Every row comes from one small tree of marks. Brackets hold a mark, then the marks that hang from it, in alphabetical order. Every link used is in the known rows. Which tree was each row made from?
Known rows:
{kelugu zenip}: [  6.7  -3.2   1.3 -11.6   1.1  -0.3   3.5   4.8   7.0   3.9  -1.8   0.3
  -0.7  -3.1  10.5   3.6  -7.7 -10.1  -1.5   2.1   4.8]
{nuzat rulib}: [ -3.9 -15.4   1.0  12.9  -5.7 -12.5   0.8   1.1   9.9  -3.0  -1.1   7.9
   2.4   3.1   8.5   8.8  -7.6   6.8   4.2  -0.5   0.1]
{kelugu {zenip lakig {rulib lesur}}}: [  3.8 -42.7   5.4 -17.8  -9.0 -39.5   9.6  12.8  10.5   5.4   3.7   7.4
 -15.2  -4.4  16.9   7.6 -26.6 -20.7  21.7 -14.7  -5.5]
{lakig {zenip kelugu rulib zudede}}: [  6.1 -37.4  -2.7 -12.2  -4.4  16.4  15.6  -2.2 -18.1   1.3   0.2  -4.9
 -20.7  -5.0  16.4 -20.7  44.2 -27.5  19.5   9.0 -15.9]
{lesur {rulib nuzat}}: [ -8.9 -28.1   2.5  14.1  -9.1 -19.4  10.0   2.3   9.2  -6.7   6.5   6.0
  10.5  -3.1   3.2  -5.3 -14.1  15.5  11.0  -0.6   1.7]
{kelugu {zenip lakig rulib zudede}}: [  6.8 -29.8   2.7 -18.6  -2.1 -13.0  11.6   3.5   2.2   3.8  -6.3   5.1
 -17.4 -12.9  21.6  -7.7  -4.5 -27.7  11.0  -1.1 -13.5]
{lesur {rulib {zenip lakig}}}: [-10.7 -35.9   4.1  13.0  -0.4 -18.3   3.3   5.3   6.8  -4.7  -2.8   2.2
   1.5 -10.1   9.2  -7.6   5.0  -8.3  13.4  -2.6  -0.7]
{nuzat lakig {rulib {zenip kelugu zudede}}}: [ -1.1 -54.0   5.4   4.6  -0.5 -19.2   4.4  -0.5  -3.9  -6.1  -6.8   5.6
  -4.6  -1.9   3.8 -11.9  14.0 -18.7  15.0  10.1  -7.6]
{lesur {rulib {nuzat lakig}}}: [-15.6 -42.1   5.5  20.2  -7.1 -33.7   2.2  -0.1  13.7  -5.6   3.6  13.6
  15.7  -1.6  -5.3  -8.8 -29.5  20.6   4.6  -7.2  -0.1]
{zenip kelugu lakig}: [ -2.8 -27.7   3.1   1.3   7.2 -11.9   7.2  -6.9  -4.3  -5.9   3.3  -1.0
 -11.5  -7.0   1.0  -8.5  11.3 -15.9  19.3  -3.5 -17.0]
{lesur {rulib zenip}}: [ -5.6 -19.3   1.5   8.2  -6.2  -6.5   7.1   7.8   7.2  -2.2  -1.4  -1.8
   5.9  -4.9  10.0  -5.4  12.1  -1.4   7.4   5.6   6.9]
{zudede zenip}: [ 1.3  3.7 -2.7 -1.4 -2.0 -3.8 -2.3  3.4 -5.6  2.0  2.4 -2.3  2.9 -5.4
  3.9  6.5 23.8 -1.1 -7.3 -0.7 -3.6]
{rulib nuzat}: [ -3.9 -24.3   2.5   2.2   1.3 -19.1   0.8   2.3   4.6  -3.2   7.0   3.5
   6.2   0.7  -4.9 -11.9 -16.9   7.1   8.7   2.3   5.9]
{rulib lesur nuzat zenip}: [ -0.1 -47.7   5.4  -8.0  -4.5 -35.9   0.3  16.4  -0.5  -2.5  11.1   0.5
   4.7   5.0  -6.7 -13.1 -22.2  -7.6  21.3   0.4  18.1]
{kelugu {zenip rulib zudede}}: [ 11.9 -13.7   0.2 -24.9  -7.6  -0.9  15.1   6.5   1.5   6.5  -6.3   2.3
 -14.2  -7.0  23.3  -3.1   2.6 -19.7   4.3   6.2  -6.1]
{zudede {zenip kelugu lakig}}: [ -1.5 -21.5   1.1  -0.2   6.2 -16.2   5.2  -3.6 -10.0  -3.5   4.8  -4.1
  -9.3 -13.3   5.5  -2.2  35.3 -17.6  13.4  -4.5 -21.1]
{rulib lesur nuzat {zenip kelugu lakig}}: [ -3.3 -73.4   9.1  -7.5   2.1 -49.1   8.5   9.8  -6.3  -8.0  13.9   0.0
  -6.8  -3.3  -7.3 -21.0 -12.1 -24.1  42.1  -3.1   1.2]
{lakig {zenip kelugu {rulib lesur} zudede}}: [  9.9 -42.7  -1.5 -18.0 -13.5   3.3  16.4   4.7 -21.4   1.1   5.3  -3.3
 -23.8  -1.3  10.4 -11.8  27.5 -32.2  29.9  -0.7 -14.3]
{kelugu {zenip lakig {rulib lesur} zudede}}: [ 11.5 -36.8   4.7 -25.3 -12.0 -25.8  13.4  10.5  -0.8   3.1  -1.2   7.0
 -20.1  -8.1  16.4   1.0 -21.3 -32.2  19.9 -11.1 -12.3]
{kelugu {zenip rulib}}: [  4.7 -19.4   1.1 -16.4  -4.3 -12.9  11.2   9.1  13.7   8.4  -1.1   2.5
  -9.3  -2.9  22.8   2.2  -3.7  -9.4   5.2   2.4   0.3]
{kelugu {zenip lakig}}: [  1.3 -19.9   3.7  -6.5   6.4 -13.8   0.7   2.0   8.1   1.2  -2.3   3.0
  -3.7  -8.8   9.5  -1.0 -13.8 -16.9   5.8  -5.7  -2.0]
{lakig {zenip rulib zudede}}: [  4.4 -26.6  -3.8  -8.5  -6.7  17.3   4.5   2.1 -12.6   4.7  -3.4  -1.5
 -12.3  -3.1  13.9 -14.4  25.4 -18.0   6.8   5.0  -5.0]
{lesur {rulib nuzat {zenip kelugu lakig}}}: [-12.8 -71.6   7.6  10.6   2.3 -37.0  15.2   2.6   5.4 -10.5   8.6   0.8
   1.0 -11.3   6.2 -23.9   7.7  -9.6  35.1   3.0  -3.9]
{zenip {rulib lesur} zudede}: [ 10.2 -16.8   0.7 -18.6 -18.2 -12.9  11.8   8.6  -8.5   1.9   0.7   3.7
 -17.4   0.8   6.1   0.9  -7.4 -14.4  14.6  -4.6  -9.2]

Which tree is each row?
[ -2.7 -52.9   1.1  11.9  -2.4   2.8   0.6  -7.1 -11.2  -5.0  -5.0   7.3
  -3.5  -0.2   2.4 -12.9  20.0 -16.7  13.1   2.0 -13.1]
{nuzat {lakig {zenip kelugu zudede}} rulib}
[  2.5 -34.6   1.8 -12.1  -7.2 -19.0  12.3   3.2  -2.8  -0.9   3.3   4.9
  -7.8  -2.9   8.4 -18.1  -7.3  -1.8  12.8   6.3  -5.0]
{zenip {rulib nuzat} zudede}
[  0.5 -49.7   6.6  -8.3   1.9 -31.5   6.5   7.4  -8.4  -4.8   7.4  -3.5
 -12.9  -3.6  -1.9 -10.9   5.7 -30.7  34.4  -5.6  -4.5]
{rulib lesur {zenip kelugu lakig}}
[  0.8 -44.1   3.8 -14.7  -3.3 -33.3  12.6  10.9  15.5   5.3   6.0   6.9
  -2.0  -2.3  18.4  -7.8 -18.9  -1.9  13.2   3.3   5.9]
{kelugu {zenip {rulib nuzat}}}
[-11.7 -47.8   1.3  23.4  -0.5 -11.3 -11.8  -0.2   6.7   0.4  -3.5  11.5
   9.3   4.7   1.7  -1.8  -3.7   2.3   1.0  -6.5   2.8]
{nuzat {lakig zenip} rulib}
[  9.3 -14.4   2.7 -13.7   3.3   0.3   3.5  -0.4  -3.3  -1.2  -7.9   2.3
  -9.1 -12.4   7.9  -6.0  -7.3 -27.6   5.5  -1.9  -9.1]
{kelugu {zenip lakig zudede}}
[  5.9 -46.2   4.0 -14.4   3.6 -10.6  12.8   2.8 -13.2  -7.5   4.6  -6.0
  -5.4  -4.6  -1.4 -32.1  18.7 -22.0  24.7  18.6   0.5]
{rulib nuzat {zenip kelugu zudede}}
[ -3.5 -51.8   3.5  -7.3  -1.9 -32.9  18.8   1.6   4.1  -1.2  11.7   2.3
 -10.7  -1.0  12.0 -15.9   4.1  -1.6  26.8   6.2  -8.6]
{zenip kelugu {rulib nuzat}}
[ 11.1 -16.7   2.0 -17.6  -9.1  -6.6   2.8  12.7 -15.7  -1.6  -0.8  -3.9
  -7.0  -0.1  -3.3  -7.7  -1.1 -24.9  13.1   2.7   5.9]
{rulib lesur {zenip zudede}}
[  2.4 -36.8   2.6 -11.3  -1.7 -11.7  18.6  -5.4 -10.3  -3.3  -1.2   0.4
 -26.1 -11.4  13.2 -14.3  20.3 -25.4  24.3   0.9 -28.2]
{zenip kelugu lakig rulib zudede}
[ -9.8 -63.9   3.5   7.2   6.4 -17.4  -0.4  -3.5  -5.3  -3.4   8.8   3.3
   5.6   0.8 -10.1 -27.0   5.7  -6.0  18.3   0.1  -1.0]
{rulib {nuzat {lakig {zenip kelugu}}}}
[ -0.9 -60.3   7.0  -8.4   5.6 -24.4   5.0   1.3 -12.0  -6.8   1.9   0.5
   0.5  -3.9  -9.6 -33.6   5.7 -17.1  18.5  11.9  -1.1]
{rulib {nuzat lakig} {zenip kelugu zudede}}
[ -1.4 -40.6   4.3   1.9  -3.1  -4.9  16.3  -1.4  -9.9 -10.1  -3.7  -3.0
 -11.7 -15.8   9.9 -19.1  31.2 -27.0  25.6   6.2 -16.7]
{lesur {rulib {zenip kelugu lakig zudede}}}
[  2.6 -61.5  -0.4 -10.8  -3.1  -2.7  16.4   0.5 -15.7  -1.4   6.7  -1.5
 -13.5  -4.1  10.8 -32.2  29.5 -19.3  27.9  11.2 -10.1]
{lakig {zenip kelugu {rulib nuzat} zudede}}
[-11.1 -53.3   3.3   1.0  -3.9 -49.5  -1.7   6.9   5.2   4.6   7.0  10.6
   6.5  -3.4   4.6  -7.5  -5.1  10.0   1.9  -4.2  -5.5]
{zudede {zenip {rulib {nuzat lakig}}}}
[ -6.8 -62.2   8.2  -3.2  -3.1 -51.4  -7.7  14.7   3.2  -1.9   8.2   7.9
  10.9   6.2 -15.7 -14.1 -36.9  -3.7  16.7  -5.7  15.9]
{rulib lesur {nuzat lakig} zenip}
[  4.4 -20.4   2.5  -7.1   3.7   1.7  11.0 -10.2 -16.8  -7.5  -1.7  -1.7
 -16.8 -10.9   0.7 -14.4  18.8 -26.6  18.4   0.5 -23.1]
{zenip kelugu lakig zudede}
[ -0.4 -40.4   3.9   4.1 -11.4 -31.1   0.2  15.8   7.2  -2.8   2.7   4.6
   1.0   7.0   5.3   7.9 -14.1  -8.6  17.8  -1.9  12.5]
{nuzat {rulib lesur zenip}}
[  4.2 -38.3   3.7 -10.3   7.8  -4.9   8.7  -1.4 -17.3  -7.0  -3.2  -5.6
 -15.4 -12.4   2.3 -22.9  26.7 -36.0  23.3   9.1 -12.5]
{rulib {zenip kelugu lakig zudede}}
[ -0.5 -51.8   0.3  -6.4  -3.5   0.9   8.4  -4.2 -15.1   2.9  -2.9   2.2
 -14.5  -3.7   8.0 -21.9  30.9 -23.4  14.6   2.6 -17.0]
{nuzat {lakig {zenip kelugu rulib zudede}}}
[  0.1 -57.6   4.9 -13.1 -12.0 -45.3  19.6   7.6   0.6  -2.2  16.7   4.6
 -13.7   3.0   5.3  -8.7 -11.6  -5.6  36.0  -3.0  -6.8]
{zenip kelugu {rulib lesur nuzat}}
[  3.1 -29.5   1.3   0.9  -4.2  -4.7   1.6   6.4  -2.1  -4.3  -7.0   2.3
  -0.8  -1.7  10.5  -5.7   8.0 -13.6   7.7  12.0   4.5]
{nuzat {rulib {zenip zudede}}}
[ -4.4 -43.8   3.5  -2.8   1.9 -24.8  15.7  -3.0   0.8  -1.2   3.9   1.9
 -20.2  -7.7  14.2  -8.5  14.2 -15.9  24.6  -3.4 -21.3]
{zenip kelugu lakig rulib}
[  9.2 -51.2   5.1 -19.3  -6.6 -25.6  12.9  10.1 -17.3  -8.0   9.7  -4.2
  -8.8  -0.4  -7.1 -23.2   0.2 -26.1  34.8   9.0   2.3]
{rulib lesur nuzat {zenip kelugu zudede}}
[ -7.6 -55.1   6.9  10.3  -9.2 -47.5  -7.6  13.1  10.1  -1.5  -0.1  11.9
   6.0   8.3  -2.2   5.8 -28.8  -4.6  13.2  -8.3  10.7]
{nuzat lakig {rulib lesur zenip}}
[ -3.2 -30.5   3.2   5.6  -4.4  -5.8   6.4   2.6  -5.0  -6.8  -7.3   0.8
  -3.2 -14.6   7.4 -14.6  12.6 -18.9  12.5   2.0  -6.4]
{lesur {rulib {zenip lakig zudede}}}
[  2.1 -14.5   0.6   0.2  -9.9   8.1   9.0   5.1  -5.2  -4.2  -6.1  -1.7
   0.3  -8.6   9.1 -11.8  18.4 -10.7   5.3   9.8   0.6]
{lesur {rulib {zenip zudede}}}
[ -6.1 -29.3   0.2  -0.4  -1.5 -28.9   1.3   4.9  -0.3   3.9   2.6   2.4
  -9.1 -11.5  16.6   1.0  18.1  -8.1   6.6  -7.8 -15.7]
{zudede {zenip lakig rulib}}
[  4.1 -57.1  -0.2 -13.3 -14.6 -15.8   7.2  12.0 -13.5   0.9   8.4   4.1
  -8.8   1.7   3.6 -17.8  -4.4 -15.8  24.8  -2.3   1.9]
{lakig {zenip {rulib lesur nuzat} zudede}}
[ -4.3 -60.1   6.4 -10.4   2.3 -43.4   8.6   8.8  16.9   2.6   5.2   9.7
  -5.7  -8.1  18.4 -11.7 -25.9 -10.7  21.1  -4.2  -0.9]
{kelugu {zenip lakig {rulib nuzat}}}
